Every row comes from one small tree of marks. The marks that hang from a mark follow it in brackets, in the order of their numbers. Every link used is in the known rows. Which tree was each row made from?
Known rows
k39{k392}: [-0.430 -0.349 -0.772  0.014  0.160 -1.441  0.109  0.481 -2.313 -0.154
  2.407  0.891 -0.847  0.442  0.318  0.503  1.406 -2.477  1.609 -2.899
  0.972  0.198 -0.757]
k441{k268}: [-0.504 -0.708  0.120 -0.031  0.297 -3.730  0.444  1.341  0.801 -1.124
  0.195  0.941 -0.826  2.072  1.160  0.822 -1.255  0.222  1.848 -3.216
  0.541 -0.108  0.125]
k39{k392{k441{k268} k639} k832{k935} k851}: [ 3.815  1.058 -1.327  2.965  0.507  5.621 -1.195 -0.100 -2.253 -1.383
 -3.714  0.776  1.588  0.862  0.521 -0.796  1.354  1.716 -0.256  0.771
 -1.296 -1.498  0.701]
k851{k39{k392{k441{k268}} k832{k935}}}: [-0.034  0.936  1.553 -0.030 -0.037  2.934  1.865 -0.753 -2.846 -0.773
 -1.833  1.388  0.086 -0.048  1.029 -1.060  1.370  0.462 -0.405  1.059
 -1.267  1.448  2.578]
k851{k39{k392 k832{k935}}}: [-0.956 -0.463  1.758 -0.756  1.352  2.646  2.177  0.562 -2.456  0.338
 -0.523  1.368 -0.211 -0.869  0.384 -0.400  0.977 -0.485 -0.625 -0.321
 -1.504  2.068  1.195]
k39{k392 k832{k935} k851}: [ 2.452 -0.151  0.117  1.836  2.814  5.427  0.205  1.092 -2.924 -0.474
 -1.473  1.239  0.705 -1.077  0.895 -0.390  0.556  0.059  1.437 -2.675
 -2.026  0.167 -0.739]
k452{k197{k639{k392}}}: [-1.761 -1.093  1.946  0.944  1.028 -1.484  2.664 -0.483  1.851 -0.069
  3.188 -2.184 -2.187 -1.006  1.273 -0.445  0.126 -1.554  1.546 -3.741
 -1.792  2.395 -1.859]
k441{k268 k392{k39{k832 k851}}}: [-0.403 -0.169 -0.556 -1.054  1.309 -2.405 -0.805  2.645  1.211  1.494
 -2.409 -0.213  0.433 -0.713 -0.644 -0.232 -3.366  3.063  1.577 -0.661
 -0.863 -1.994 -0.370]
k452{k197{k639{k392{k441}}}}: [-1.011 -0.399  1.747  1.226 -0.105 -0.508  2.138 -1.410  1.182 -0.385
  3.243 -1.717 -1.534 -1.070  0.890 -0.703  1.294 -1.824  1.716 -2.098
 -1.345  2.661 -1.293]
k441{k268 k392{k39{k832} k639{k197}}}: [-0.364  0.538 -0.703 -1.499 -0.437 -4.469 -1.216  2.180  4.107  1.903
 -1.487 -2.214 -0.282  1.084 -1.384 -1.429 -2.343  2.186 -2.189  1.591
  0.609 -2.002 -0.581]
k197{k639{k392{k39{k832} k441}}}: [-1.943 -0.175  0.672  0.099 -0.263  1.703  0.554 -1.538  0.195  0.386
  0.917 -2.091 -0.513 -1.659  0.396  1.708  0.009  0.600  0.471 -0.903
 -0.846  1.590 -0.330]
k392{k39 k441}: [-0.789 -0.266 -0.854 -1.494 -0.443 -1.971  0.319 -0.563 -0.216  0.164
  1.615  0.897  2.329 -0.845 -1.950  2.392  0.016 -1.039  0.540  1.730
  2.038  0.023  0.562]
k851{k39{k392{k441 k639} k832{k935}}}: [-0.139  0.270  0.259  0.103 -0.088  3.777  0.928 -0.326 -2.369  0.196
 -1.223  1.386  1.017 -0.269 -1.010 -0.298  2.381 -0.110 -2.094  3.480
 -0.554  1.175  1.759]
k935{k832}: [-1.983 -2.037  0.448 -0.924  1.735 -2.434  0.014  2.632  0.276  0.249
 -0.266  1.748  1.460 -0.664  0.566  0.773  0.623  0.263 -0.552 -2.197
 -0.231  1.528 -0.930]
k441{k268 k392{k639{k197}}}: [-0.322 -0.096 -0.757 -1.153 -1.443 -5.465 -1.919  2.362  3.274  0.861
  0.367 -0.692 -2.027  3.088 -0.801 -1.659 -1.167 -0.141  0.083 -0.370
  1.084 -0.658 -1.118]
k392{k441{k268}}: [ 0.383  0.121 -0.525  0.527 -0.925 -2.066 -0.136 -0.082 -0.262 -1.484
  0.556  1.622  0.087  1.591  0.556  0.516  0.400 -0.065  2.058 -0.892
  1.278  0.269  0.856]
k639{k197 k392{k39{k832} k441{k268}}}: [ 0.435  1.341  0.871  0.208 -1.101 -1.342  0.103 -1.551  1.353 -0.955
 -0.028 -0.548 -1.293 -0.084  1.876 -1.610 -0.635  0.701 -0.989  0.993
  0.292 -0.073  0.922]
k639{k392{k39{k832 k851} k441{k268}}}: [ 0.242  0.159 -0.341  1.140  0.146  0.771 -0.439 -0.691 -0.839 -0.892
 -1.829  1.187  0.214 -1.136  1.407  0.415 -1.357  2.878  1.164  0.862
 -0.753 -1.354  1.382]
k441{k392}: [-1.778 -1.232 -0.793 -1.644 -0.532 -3.919 -0.868  2.703  0.245  1.340
  2.727  1.322 -1.446  0.357 -1.656  0.367 -0.104 -1.061  3.202 -1.480
  0.879  1.305 -1.335]
k392{k39{k832 k851} k441}: [ 0.944 -0.170 -0.742  0.528  2.326  2.401 -0.124  0.192 -0.770  0.648
 -0.962  0.760  3.210 -2.443 -1.459  1.004 -0.910  1.301  0.095  1.374
  0.617 -1.702  0.115]
k197{k639{k392{k39{k832{k935}} k441}}}: [-1.099 -0.142  1.250 -0.244 -0.763  3.335  0.982 -1.695  0.325 -0.272
  0.405 -1.727 -0.196 -1.464  0.299  2.288  0.065  0.359  0.564 -0.382
 -2.049  2.926  0.298]
k197{k639{k392{k39{k832}}}}: [-2.700 -0.961  1.088 -0.246  0.712  0.465  1.067 -0.420  1.192  0.728
  0.996 -2.605 -1.295 -1.507  0.869  1.974 -1.343  0.799  0.372 -2.769
 -1.434  1.462 -0.832]
k39{k392{k441{k268} k639{k197}} k832 k851}: [ 3.764  1.777 -1.071  3.084  1.161  3.635 -1.584 -0.428 -1.156 -0.341
 -2.372 -0.713  0.388  0.857  0.956 -3.410  0.946  0.705 -1.665  0.103
  0.524 -3.067 -0.796]

Write each row's tree
[-0.840 -0.126 -0.906 -1.847  0.104 -3.144 -1.333  2.253  3.403  2.859
  0.473 -1.826  0.240 -0.335 -2.788 -0.924 -1.109  0.537 -2.369  2.418
  1.063 -1.097 -1.569] : k441{k392{k39{k832} k639{k197}}}
[-0.252 -1.043 -1.243 -2.561  0.501 -3.076 -1.897  2.140  2.678  2.549
  0.535 -0.348  0.856 -0.039 -3.357  0.058 -2.034 -1.008 -1.132  1.792
  1.426 -1.984 -1.994] : k441{k392{k39{k851} k639{k197}}}
[ 0.083  1.235  0.657  0.367 -0.055  0.994  0.627 -0.758 -0.773  0.410
 -1.344 -0.325 -0.313  0.802  0.550 -3.021  1.325  0.057 -3.352  2.224
  0.717 -0.977  1.193] : k851{k39{k392{k441{k268} k639{k197}} k832}}
[ 1.593  1.005 -1.418  0.585 -1.611 -0.043 -1.206 -0.985 -1.125 -0.167
  2.276 -0.033 -0.224  1.457 -0.851 -1.339  2.918 -3.130 -1.488  1.030
  2.425 -0.654 -0.957] : k39{k392{k441 k639{k197}}}
[ 0.938  0.979 -0.872 -1.064 -1.582 -3.425 -0.643 -0.821  2.977 -0.188
 -0.494 -1.264  1.559  1.817 -1.189  0.343 -0.853 -0.373 -3.092  3.224
  2.428 -2.129  0.634] : k392{k39 k441{k268} k639{k197}}
[-1.029 -0.461  0.641 -0.389 -0.463  0.711  0.105 -1.700  0.131 -0.467
 -0.244 -1.264 -0.454 -0.363  1.037  2.118 -1.530  0.363  1.659 -1.913
 -0.851  0.094  0.077] : k197{k639{k392{k39{k851} k441{k268}}}}
[-0.730  0.812  1.747  1.325  0.597 -0.518  2.772 -1.703  2.309 -0.228
  0.273 -3.704 -0.627 -1.722  1.686 -0.968 -0.600  1.279 -0.018 -0.946
 -2.268  0.819 -0.204] : k452{k197{k639{k392{k39{k832} k441{k268}}}}}
[ 3.388  0.648 -0.352  2.460  1.573  6.840 -0.371 -0.326 -3.882 -0.852
 -1.280  1.747  1.469 -1.188  0.383 -0.749  1.972 -0.153  1.603 -0.721
 -1.315  0.374 -0.100] : k39{k392{k441} k832{k935} k851}
[ 0.590  0.354 -2.401  0.793 -1.590 -0.003 -1.311 -0.697 -2.271 -0.338
  1.758  0.974  0.356  1.195 -1.214  0.456  2.993 -1.803  0.050  1.234
  2.028 -0.646 -0.233] : k39{k392{k441 k639}}
[ 1.610  1.455 -1.994  2.766 -0.833  1.252 -1.006 -0.166 -1.486 -0.702
 -1.336 -0.347  0.252  1.295  0.682 -1.343  2.119  1.675 -0.653  0.786
  0.576 -1.571  0.475] : k39{k392{k441{k268} k639} k832}
[-0.136 -0.551  1.140  0.262  0.497  4.991  0.584 -1.384 -0.344 -0.226
 -0.800 -1.022  0.583 -1.943  0.294  2.201 -0.775  0.626  1.082 -0.791
 -2.388  1.862 -0.109] : k197{k639{k392{k39{k832{k935} k851} k441}}}
[-0.509  0.809  0.513 -1.147 -1.185 -1.227  0.490 -1.096 -0.926  0.073
  0.181  0.468 -0.587  1.754 -0.083 -1.717  1.321 -1.905 -2.600  2.038
  1.480 -0.820  1.259] : k851{k39{k392{k441{k268} k639{k197}}}}
[ 0.061 -0.025  0.590  0.180 -1.674 -1.185 -0.618 -1.325 -0.159 -1.119
  3.472  1.633 -2.406  0.573  1.309 -1.408  1.625 -2.593  0.976 -0.333
  1.341  1.772 -0.247] : k639{k197 k392{k441}}
[ 0.561 -0.275  0.516 -0.748 -0.373 -0.273 -0.690 -1.488 -0.089 -0.293
  1.597  1.108 -0.315 -0.910  0.224 -0.272 -0.466 -1.794 -0.043  1.054
  1.057 -0.344 -0.174] : k639{k197 k392{k39{k851} k441}}
[-0.098  0.778  0.653 -1.009 -2.176 -3.289 -0.185 -1.825  1.140 -1.188
  1.164  0.128 -1.417  0.766  1.414 -0.537 -0.620 -0.857 -0.190  0.869
  1.120  0.052  0.952] : k639{k197 k392{k39 k441{k268}}}
[ 1.639 -0.346 -1.634  2.625  2.731  3.535 -1.218  1.417 -1.956  0.645
 -1.353  0.090  0.804 -0.531  0.058 -0.747  0.638  1.007 -0.461 -1.169
 -0.216 -2.639 -1.562] : k39{k392{k639} k832 k851}
[-1.542 -1.438  2.440 -1.031  2.182  1.567  2.343  1.452 -0.120  0.415
 -0.644  1.949  0.433 -0.823 -0.207  0.414 -0.374  0.304 -0.573 -0.111
 -1.370  2.493  1.298] : k851{k39{k832{k935}}}
[-0.827 -0.979 -1.801 -1.942 -0.169 -4.466 -1.951  2.520  2.083  1.462
 -1.886 -0.025  0.878  0.973 -2.135  1.298 -3.040  1.957  0.401  1.274
  0.397 -2.915 -0.384] : k441{k268 k392{k39{k851} k639}}
[ 0.922  0.399  0.722 -0.441 -0.825 -1.481 -0.551 -1.625  0.510 -1.035
  0.122  0.785 -0.717  0.166  1.307 -0.673 -1.367 -0.575  0.096  0.448
  0.694 -0.957  0.513] : k639{k197 k392{k39{k851} k441{k268}}}
[-1.996 -0.166  0.603 -0.807 -1.772 -0.990  0.550 -1.935  0.863 -0.579
  0.657 -1.880 -1.008  0.173  1.014  2.336 -0.851  0.141  1.186 -1.453
 -0.459  1.224  0.390] : k197{k639{k392{k39 k441{k268}}}}
[ 0.622 -0.435 -1.097 -0.914  0.436 -0.953 -1.424  2.897  2.336  1.193
 -3.909 -0.374  1.341  0.362 -1.774  0.877 -2.909  3.422 -0.239  1.883
 -1.479 -1.821  0.209] : k441{k268 k392{k39{k832{k935} k851} k639}}
[-0.181 -0.617  0.579 -0.938  1.566  0.528  1.421  1.259  1.156  0.312
 -0.633  0.083  2.015 -1.243 -0.978  2.255 -1.393  0.941 -0.601  0.099
 -0.827  0.914  0.362] : k392{k39{k832{k935}}}
[ 1.290  0.795 -0.977  0.286 -0.960  0.658 -0.194  0.008  1.875 -0.625
 -3.175 -0.357  2.817  0.877 -1.368  1.838 -0.545  2.839 -2.364  4.056
 -0.110 -0.853  1.940] : k392{k39{k832{k935}} k441{k268} k639}
[-1.348 -0.707  1.089 -1.730 -0.643 -3.604  0.268 -0.581  1.596  0.022
  2.722  0.104 -1.971 -0.153  0.621  0.239 -1.091 -1.966 -0.665 -0.594
  0.992  0.607 -0.525] : k639{k197 k392{k39}}
[-1.842 -0.907  0.603  0.293 -1.296  0.926  0.199 -1.414 -0.540 -0.512
  2.812 -0.576 -2.174  0.137  0.892  1.436  1.113 -1.408  2.476 -2.684
 -0.212  2.666 -0.679] : k197{k639{k392{k441}}}
[-1.800 -0.223  0.481 -1.383 -0.338 -0.054  1.223 -0.905 -3.581  0.462
  1.922  2.152 -0.248 -0.356 -0.580 -0.033  1.905 -2.439  0.376  0.862
  1.128  0.950  1.202] : k851{k39{k392{k441}}}
[ 0.719  0.119 -0.996  0.064 -0.345 -1.334 -0.762  0.158 -0.049  0.209
  2.097 -0.628 -1.092  1.666 -0.395 -0.973  1.607 -3.021 -1.554 -1.012
  1.775 -0.790 -1.683] : k39{k392{k639{k197}}}
[ 3.723  1.333 -0.158  2.466  1.123  5.833 -0.324 -0.348 -3.375 -1.645
 -3.109  1.293  1.082 -0.107  1.517 -1.243  0.944  1.020  1.759 -1.370
 -1.756 -0.393  0.735] : k39{k392{k441{k268}} k832{k935} k851}
